Known rows, with every way that one mark hangs from another
k643{k318{k468{k349 k445{k714 k983}}}}: [ -4  14   9  -9  11   4  -8   2 -13  -6  37  10 -14 -18  12  -2  -3 -24
  11  15  17  -1   4]
k445{k468 k714 k983}: [ 10  22  -9  11 -45  -9 -27 -15  -9 -18 -41  -4   8  26 -19 -11 -11   7
   4 -32   3 -19 -30]
k445{k468{k349} k983}: [ -4  21  10  19 -36 -22  -3  -5  -2   8 -34  18  12   0  -7  -6  11 -17
 -11  -5   8  -5 -16]
k108{k983{k445{k468 k714{k914}}}}: [  7 -15 -16  -5 -30   8   3 -13   0 -11 -58  17  18  16 -27   2 -23  10
   1 -42  11 -17 -30]
k108{k983{k445}}: [ 38 -28  -4  14   0   5   5   9 -21  13 -46  52  -1   2 -16  -5   4  -1
 -27 -27  10  15 -12]
k468{k349 k445{k714{k914} k983}}: [-36  38 -16 -10  -6 -31  14 -15  21 -27  10 -19   7  17   9 -15  -7   2
 -12   0  20 -47  -5]
k983{k445}: [ 43 -12 -13  15   6 -16   0   6 -14  12 -22  43  11 -11   1   7 -13  -2
 -37 -12   1  16  11]
k468{k318}: [ 25  -6  13  23  -3  -3 -14   5 -21  31 -14  13  -8   0   2   7  18   8
  -6   8 -29  15   3]
k714{k914}: [  3  -7 -19  12 -36 -16   1  13   9  10 -34   9   6  -7 -21   0  -6  20
 -21 -33  -7   3 -13]
k318{k468}: [  3 -29   4   7 -10  -5  -8  36   0  25  -7  20 -18 -25 -19 -11  -5   7
 -11 -27  -7  36 -15]
k643{k318{k468{k349 k445{k983}}}}: [ -2  -1  19   4  10  -4  -3  18 -18   9  29  22 -14 -33   9  -1  10 -36
   6  23  20   9   9]
k468{k318{k643} k349 k445}: [-10 -10  20   0  48   8  18   7   6  14  41 -22 -14  -1  21   4  43  -6
   0  50 -17  14  34]
k468{k445}: [ 17 -22   3  17   8 -28 -21  31  -7   4   7   4 -21 -11  -5  -1   0  -9
 -23   9   6  17  -1]
k914{k714}: [ 33   0  -3  20 -10 -14 -39  -2  -9 -17  -1  47 -26   0 -11  19 -13  20
 -16  -5  -5  21  14]
k445{k468 k714{k914} k983}: [-19  27 -22   8 -66 -10 -11 -19   4 -25 -55 -22  25  31 -27  -9 -21  18
  12 -42   5 -40 -34]
k445{k714{k914} k983}: [ -7  33 -29   3 -45 -13   1 -18   5 -23 -39  -5  16  30 -20 -15 -13  29
 -11 -48   0 -38 -26]
k445{k468{k318}}: [ 18 -12  18  27 -24  -3 -26   8 -19  27 -28  -1   3  -2  -5  10  10  -8
  14   6 -25  19 -11]
k983{k445{k468{k349} k714}}: [ 22  14 -13  -7   1 -13  -1 -21  13  -5 -10  16  23  -2  12  14 -28  -7
 -18  -7   7  -4   2]
k983{k445{k468{k318 k349} k714}}: [ 18  19   2  -4  10  -3   1 -35  -2   6  -6   5  24   7  25  22 -19  -4
   2  14  -6 -13  12]
k445{k468{k318 k349} k714{k914} k983}: [-36  52   0   0 -44  -6   7 -40  11 -10 -33 -28  32  31   4  -3  -1   9
  27  -4  -4 -51 -16]
k643{k318{k468}}: [ 32 -25   9  12  -9  13 -20  25 -26  26   6  37 -19 -40  -7   8  -2 -13
   0 -11  -7  41  -1]

Rows
[  6  -3  10 -13  20   5 -13   9  -3   4  49  11 -24 -33  16   7 -10 -18
   7  23   9  17   7]
k643{k318{k468{k349 k445{k714}}}}
[ 21   4  14  10   9  -9  10 -15 -10  26 -15  25  26 -14  22  22  -2 -20
  -3  27  -4   7  15]
k983{k445{k468{k318 k349}}}
[-38 -12   9 -10  30  10  28  32  16  -1  34 -16 -12 -10  -7 -27  28  -6
   0   9  12  17  11]
k318{k468{k349 k445{k983}} k643}
[-29  13 -11  -6   9  17  13 -11  -4 -28   5 -56  10  41  -4 -12  19  20
  27  11 -13 -36   9]
k468{k318{k643} k445{k714{k914} k983}}
[ 21 -29  14   7  10   5 -25  34 -24  16  26  20 -26 -41  -1   7  -4 -27
   8  15   5  35   3]
k643{k318{k468{k445}}}
[ 33 -34   1  14 -16   3  -4   9 -23  13 -57  42   4   1 -25   3   0 -13
 -11 -24  11  17 -22]
k108{k983{k445{k468}}}
[-16 -23   4  -9  18  28  28  25  26  19  28   4 -15 -23 -11 -14  22  12
  -8 -11 -12  44  12]
k318{k468{k349} k643}
[ 10   1   8  -4  -1  12   8 -28 -10   7 -34  19  11  16   7   7   0  -6
   6  -1   5 -11 -10]
k108{k983{k445{k468{k318 k349} k714}}}
[-40   2   0 -23  31  17  21  14  22 -21  44 -29 -12   7  -4 -27  15  10
   7  -2  13   3  12]
k318{k468{k349 k445{k714 k983}} k643}
[-19  20 -21   0 -19 -24  -9   4   4 -29 -12 -26   6  26  -9 -16 -13  14
  -4 -19  15 -39 -18]
k468{k445{k714{k914} k983}}
[ 18 -18   3  -4  10   9 -29  19 -18   2  31   5 -26 -29   3   5 -16 -15
  13   6   7  23   0]
k643{k318{k468{k445{k714}}}}
[-17   0   1 -17   4   3   1   6  12  -2  39  -2  -9 -32  12   7 -18 -14
  14  12  14  -2   5]
k643{k318{k468{k349 k445{k714{k914}}}}}
[-42  43   2  -9   4 -20  15 -24   8 -15  14 -33  12  28  24  -4   9   6
  13  25   4 -55   7]
k468{k318 k349 k445{k714{k914} k983}}
[ 32 -18  -9   3 -17   8  -9  -9 -18  -5 -48  28   4  13 -19   0 -14  -1
  -6 -34  13   0 -25]
k108{k983{k445{k468 k714}}}
[-28 -32  10 -16  41  14  24  40  26   9  50 -17 -23 -22  -2 -13  19  -4
  -3  12   4  36  16]
k318{k468{k349 k445} k643}
[-51  -9 -14 -32  25  19  31  17  46 -15  48 -40 -11  -4  -6 -13  -4  20
   8  -4   5   4   8]
k318{k468{k349 k445{k714{k914}}} k643}
[  7  -1 -19  -3  -3  24  12 -25   1  -9 -23 -26  40  20  -1  16 -17  18
  19  -9 -15 -15  10]
k983{k445{k468{k318{k643}} k714{k914}}}
[-11   7   7 -14  49  12  15 -14  13  -7  52 -38 -15  19  28   2  26  10
   6  40 -17   1  31]
k468{k318{k643} k349 k445{k714}}
[-33  10  -7 -20  30  13  25 -15  27 -12  42 -50  -1  20  19   3  15  18
  16  31 -16 -19  24]
k468{k318{k643} k349 k445{k714{k914}}}
[ -5   2  25   3  33 -21   0   6  -1  22  31  -4 -12  -6  30   7  24 -18
  -6  52  -7   2  19]
k468{k318 k349 k445}
[ -4  14   9  -6  -2  27   3 -29  12   2   9 -31   2  20   8   8  17  11
  19  13 -27   7   6]
k445{k468{k318{k643} k349} k714}
[ 31   2  -4   6   1   0 -16 -24 -16   3 -24   5  21   9   9  16 -23   2
   7  -1 -14  -7   5]
k983{k445{k468{k318} k714}}
